Each row was made from one small tree. Brackets hold a mark, then the marks that hang from it, in alphabetical order. Every link used is in the known rows. Write each row's tree.
Known rows
(vugaz (vibiz dasa (naru puguk))): [ 29 -21  14  -9  20  29  12  -6  53  13  16  67  -4 -16  44  39 -37  28
  22  42   7  45 -40 -62  -6]
(pati (puguk beni (naru vibiz))): [ 38 -66  10  36 -18   5  24  27  -2  19   8  39 -26  11  30   7  11  54
  15 -20  22 -10  29  -2 -30]
(puguk pati): [  4 -23  10   0  10  19   1 -11   8   1  32  13  18  -3  11  16  32 -30
  -9   0 -11  -5  10   6  -5]
(vibiz dasa (naru puguk) vugaz): [ 30 -25  21 -38  25  53  17  -1  34   9  47  58 -13 -49  28   9 -34  63
 -11   8  10  15 -61 -42  14]
(vibiz dasa naru): [  4  -6  19 -25  26  18  37  11  41  -3   9  19  -4 -40  13   6 -18  27
   0  22 -16  10 -36 -44  -1]
(puguk beni naru): [ 45 -46   4  32  16   9  39   5 -14  14   4  28 -16  10   6  19   0  18
  -7 -12  -7  -6   8   3 -13]
(dasa (vibiz (naru (puguk pati)) vugaz)): [ 15 -46  33 -23   6  36  -8 -19  36  36  82  74  10 -40  42   2   4  11
 -37 -12 -21   3 -38 -32  -1]
(dasa (vede (pati (puguk (naru vibiz))))): [  5 -26 -11 -27 -25 -30  16  28  29  21  37  36 -13   8  19   9  30  69
  19 -19  28 -14  36  16  -7]
(vede (pati (puguk beni (naru vibiz)))): [ 32 -66 -13  28 -15   4  40  46  11  30  24  61  -9   5   4  18  44  69
  34  -1  30   6  32   3 -31]
(pati (puguk beni naru)): [ 43 -62   8  34  11  11  26  19 -15  30  12  32  -4  -6  22  14   1  33
  10  -4  13 -13  20  18   5]
(puguk (naru (vibiz dasa)) pati): [ 27 -54  45  -9   4  20  31  -2  41   5  40  33 -30  13  45  27  44   5
  11 -24  19   2  -3 -20 -52]
(kigovo vede): [  3 -17  10 -21  15  -9 -18   8  38   4   5   1  -6  17  10 -13 -10  -4
 -16 -14 -11   1  12  10  10]
(puguk beni pati): [ 37 -54  -1  36  22  34  18   2  -2   6  27  41  11 -10  13  32  24 -18
 -20   4 -26 -14  16   2 -14]
(vugaz (vibiz (dasa (vede pati)) naru)): [  9  -1  -9 -39  26 -16  31  13  66  17  16  69  -6 -29  14  39 -19  21
   5  51 -19  14 -13 -50   9]
(vugaz vibiz): [ -3  -8   3   7  -5 -15 -13  -5   7  11 -18  32  -7  24  10  23  -8 -28
  12  17   6  11  10  -9  -8]
(vibiz (naru puguk) vugaz): [ 12 -16   3 -32   2  43   4  -9  13  10  43  52   9 -27  10  -4 -29  61
 -12 -10   8   9 -42 -25  20]
(puguk beni (naru (vibiz dasa)) pati): [ 58 -84  32  27  12  34  45  11  32   8  35  57 -40   3  43  43  39  14
  -4 -19  -2  -2   3 -26 -61]
(puguk beni (naru vibiz)): [ 37 -56   9  35 -15   4  34  18   1   5  -1  37 -42  28  14  12  11  38
  -1 -29   6  -4  13 -11 -47]
(vugaz (vibiz dasa naru)): [  7  -8  22 -14  19   7  19   0  45   5  -7  49 -11 -18  22  25 -27   4
  14  38 -11  27 -24 -55  -3]
(puguk beni): [ 33 -34  -9  39  10  13  17  12 -12   6  -4  24 -10  -2   1  15  -6   5
 -11   8 -20  -3   6  -6 -10]
(puguk (naru vibiz)): [  9 -22  16  -3 -25 -10  14   7  10  -1   2  11 -27  31  16  -4  16  29
  15 -39  26   3   4  -4 -37]
(naru vibiz): [ -3 -11   4  -1 -23  -4 -10   8  11 -12  -2  12 -25  21   8  -9   9  21
   5 -19  14   2   8 -16 -36]

Write each row's tree
[ 16 -14  -7  -1   1  19  -3  -9  32  17  10  63  14   2  28  27 -33  25
  18  27   2  37 -23 -46   5] : (vugaz (vibiz (naru puguk)))
[  9  -9  -8 -29  -3 -17  17  18  55  -2  21  34 -42 -11  19  21  14  46
   0  12   3   0   2 -31 -26] : (naru (vibiz (dasa (vede pati))))
[ 55 -59  -9  24  29  65  31   1  27   8  59  71  31 -25  31  36   0  24
 -21  13 -28  12 -23 -31  -3] : (vibiz (naru (puguk beni pati)))
[ 11   2 -13 -24  29 -13  25  10  39  11  27  25 -15 -29   9  30   4  23
  -6  26 -10  -2  -1 -18  13] : (vibiz (dasa (vede pati)))
[ 25 -53  55 -27 -17  13   7  11  12  16  27  39 -51 -13  43  -1  13  69
  17 -25  55 -12  -1  -3 -22] : (pati (puguk (naru (vibiz dasa vugaz))))
[ 46 -68  -3  26 -15  41  -9   9   0   6  25  71 -50  10  28  14 -16  63
 -19 -21  22   6 -13 -24 -36] : (naru (puguk beni) (vibiz vugaz))
[ -9   4  14 -32   4 -36   8  -8  37  20  20  19 -10 -30  35 -20 -33  10
 -49  -3 -55 -18 -21 -41  13] : (dasa vede (vibiz naru))
[ 31 -42  23 -17 -12  39 -10  -3  31   1  36  53 -55  -4  41  16 -17  62
  -1  -7  42  16 -32 -35 -32] : (naru puguk (vibiz dasa vugaz))
[-13  -3   0 -58   1 -33  13   6  36  35  52  61 -11 -50   4 -14  -7  40
 -49  -1 -42 -25 -16 -23  20] : (dasa (vede pati) (vibiz naru vugaz))
[ -2 -20 -11 -24  15  -3 -10  36  45  29  35  23  29 -10  -2  -3  20  26
  19  16  11   9  36  24  25] : (kigovo (vede (pati puguk)))
[ 45 -66 -11   9  27   6  27  41  36  45  38  45  10  -1   7  15  22  44
  19   1   2   3  37  33  16] : (kigovo (vede (pati (puguk beni naru))))
[ 50 -64   9  30  21  28  38   4  -3  19  36  42   5   5  17  33  33 -13
 -10 -15 -17 -17  13  12 -15] : (puguk beni naru pati)
[ 62 -56   3  30  30  41  28   7  51  19  11  89 -17 -19  46  52 -47  33
   6  52 -13  37 -35 -69 -14] : (vugaz (vibiz dasa (naru (puguk beni))))
[  9 -18  16 -45   1 -11 -11 -20  33  30  54  58 -24 -32  53  -9 -54  44
 -58 -18 -28 -16 -38 -39  24] : (dasa vede (vibiz (naru puguk) vugaz))
[ 22 -37  35 -23 -12 -22  19   8  37   6  21  20 -53  -1  62   9  -4  59
   6 -19  24 -23   9 -10 -12] : (pati (puguk (naru (vibiz (dasa vede)))))
[ 44 -89  32  10  -8  35  19   6  -5  12  42  73 -35  14  25  18  38  23
 -25 -49   7 -29  16   7 -47] : (puguk beni (naru (vibiz vugaz)) pati)
[  6  -5  -4 -66  30   5  34  14  46  12  43  64 -17 -62  -2  10 -14  63
 -26  16 -21 -16 -30 -32  19] : (vibiz (dasa (vede pati)) naru vugaz)
[ 42 -66  11  31  21  41  18  -7  41  37  71  76  20 -30  49  26  -2   8
 -34  15 -47  13 -26 -46 -14] : (dasa (vibiz (naru (puguk beni pati))))
[ 58 -68  -7  45  17  57  11  -4   9  18  54  58  11  -8  36  48  10   2
 -17   8 -10   7   1  -8  -9] : (naru (puguk beni pati))
[  7 -22  27 -24  -1  13 -11  -7  27  35  54  55  -6 -39  33 -11 -33  39
 -30  -6 -10  13 -48 -39   5] : (dasa (vibiz (naru puguk) vugaz))
[  6 -13  29 -43  22  29  24   5  25   4  22  37 -18 -53  10  -6 -21  47
 -16   7  -7  -4 -43 -36   8] : (vibiz dasa naru vugaz)
[ 14 -34   5  -8 -31  25 -26   0  11   3  29  48 -36  19  27  -1 -10  59
  -4 -28  40   9 -13 -12 -22] : (naru puguk (vibiz vugaz))
[ 56 -79  -3  45  -9  53   3   2  26   8  44  64 -12  16  45  42  16  22
 -10 -10   5  12   1 -22 -45] : (naru (puguk beni pati) vibiz)
[  7 -35  32 -21 -28  -1   4   2  -4   3  17  34 -41  25  13 -13  17  43
  -6 -50  33 -14   1   5 -30] : (puguk (naru (vibiz vugaz)))
[ 56 -87   8  25 -10  64  -6   0   6  11  60  88 -29   6  44  31  14  35
 -26 -20  11  -4  -1 -17 -36] : (naru (puguk beni pati) (vibiz vugaz))
[ 10 -11  23 -61  23   6  20  -1  32  -1  29  37 -32 -50  24  -2 -39  48
 -42   1 -21 -29 -35 -40  26] : (vibiz (dasa vede) naru vugaz)
[ 22 -45   4  10 -19  42 -15  -5  33  -1  51  40   1  22  42  28  30  12
   5 -19  22  17  -3 -13 -34] : (naru (puguk pati) vibiz)
[ 14 -25  26 -39  -9  -6 -10  -2  28 -10  11  33 -75  -9  41   2 -21  44
 -36 -22   4 -33 -10 -23 -19] : (naru (vibiz (dasa vede) vugaz))
[  7 -23  -5 -11   1  -5  26  25  10  34  36  25  25 -11  -9  13  39  42
  43  10  32   5  24  32  11] : (vede (pati (puguk naru)))
[  6   9 -13 -50  32  -3  45  20  59  10  32  41   1 -47   0  16  -9  48
  -8  30 -27   0 -23 -38  17] : (vibiz (dasa (vede pati)) naru)
